What can hang from each mark:
A: Y
X: M
Y: A B H K P U
P: Y
L: Y
U: Y
M: H

Each row was made from one small tree. The marks that hang from a mark follow it in brackets, in alphabetical order. Every link used is in the known rows. Write each row's tree.
In the rows, 128 means zero.
Known rows:
X[M]: [134 113 157 114 122 135 123  91 151 145 140 222 129 154 156 113]
X[M[H]]: [130 109 156 108 122 131 116  83 154 141 139 223 125 157 168 110]
U[Y[A B H K P]]: [101  81 137 104 144 138 144 134 162 110 143 188 129 155 186 148]
Y[A B U]: [128 105 140 103 127 144 151 113 161  75 142 191 138 152 194 149]
Y[B K U]: [124 102 134 109 136 143 146 118 156 107 145 177 149 149 200 151]
L[Y[A B K U]]: [119 102 138 114 133 154 140 123 155 100 144 182 148 154 176 157]
P[Y[H K U]]: [115 105 140  97 121 143 140 115 167 105 150 199 141 145 185 139]
A[Y[B H K P U]]: [ 99  95 137 108 130 141 153 107 170 111 148 181 139 159 184 147]
L[Y[A B H K P]]: [ 99  88 145 118 132 152 133 131 157 116 144 185 135 163 174 152]
P[Y[A B]]: [120 105 146  91 118 143 150  96 158 132 152 202 136 147 167 129]
Y[A B H K P U]: [ 95  81 137 117 131 144 152 146 168  69 141 169 132 166 213 165]
L[Y]: [129 111 149 112 133 150 121 105 152 138 143 212 139 147 153 131]
Y[A B H K U]: [104  91 137 104 122 148 145 139 169  48 143 185 139 159 218 164]
A[Y[B H K]]: [ 99  99 142  97 122 144 142  98 167 121 151 203 140 156 179 137]
M[H]: [122 105 148  97 129 137 118  89 161 126 142 224 127 151 187 117]
P[Y[B H K U]]: [117 101 139  94 122 143 145 111 162 107 152 185 144 145 190 144]
L[Y[A H K P U]]: [104  94 141 123 133 153 133 139 165  91 140 188 135 161 178 157]

Which tree is each row?
[114  98 136 126 142 141 145 131 163 125 140 180 138 155 187 146]  Y[K P U]
[107  94 145 117 127 142 140 137 175  61 137 200 120 161 196 149]  Y[A H P U]
[116  93 143 104 146 134 130 120 162 123 141 208 124 146 172 131]  U[Y[H P]]
[114  93 135  97 142 140 145 122 158 118 144 196 138 148 179 143]  U[Y[A B K]]
[129 103 142 120 143 146 137 111 150 129 143 177 141 151 164 146]  L[Y[B P U]]
[ 93  87 139 121 128 146 144 152 176  66 138 188 127 165 205 158]  Y[A H K P U]
[106 104 140 100 126 144 149  91 163 144 152 199 144 154 168 133]  A[Y[B K]]
[105 101 137 100 125 144 148 103 170  96 150 193 144 154 188 146]  A[Y[B H K U]]
[113  97 145 110 131 152 122 119 152 120 146 194 143 153 175 146]  L[Y[B H K]]
[114  98 134 108 129 147 154 128 162  81 143 179 145 156 203 158]  Y[A B K U]
[117  91 139 103 147 135 148 116 157 129 142 193 128 149 169 137]  U[Y[A B P]]
[107  86 135 106 148 138 150 126 158 133 143 185 133 152 175 144]  U[Y[A B K P]]
[108  84 137 104 149 135 138 127 158 129 144 187 132 149 184 143]  U[Y[B H K P]]
[105  85 137 118 138 140 144 136 162  95 143 166 137 159 210 158]  Y[B H K P U]
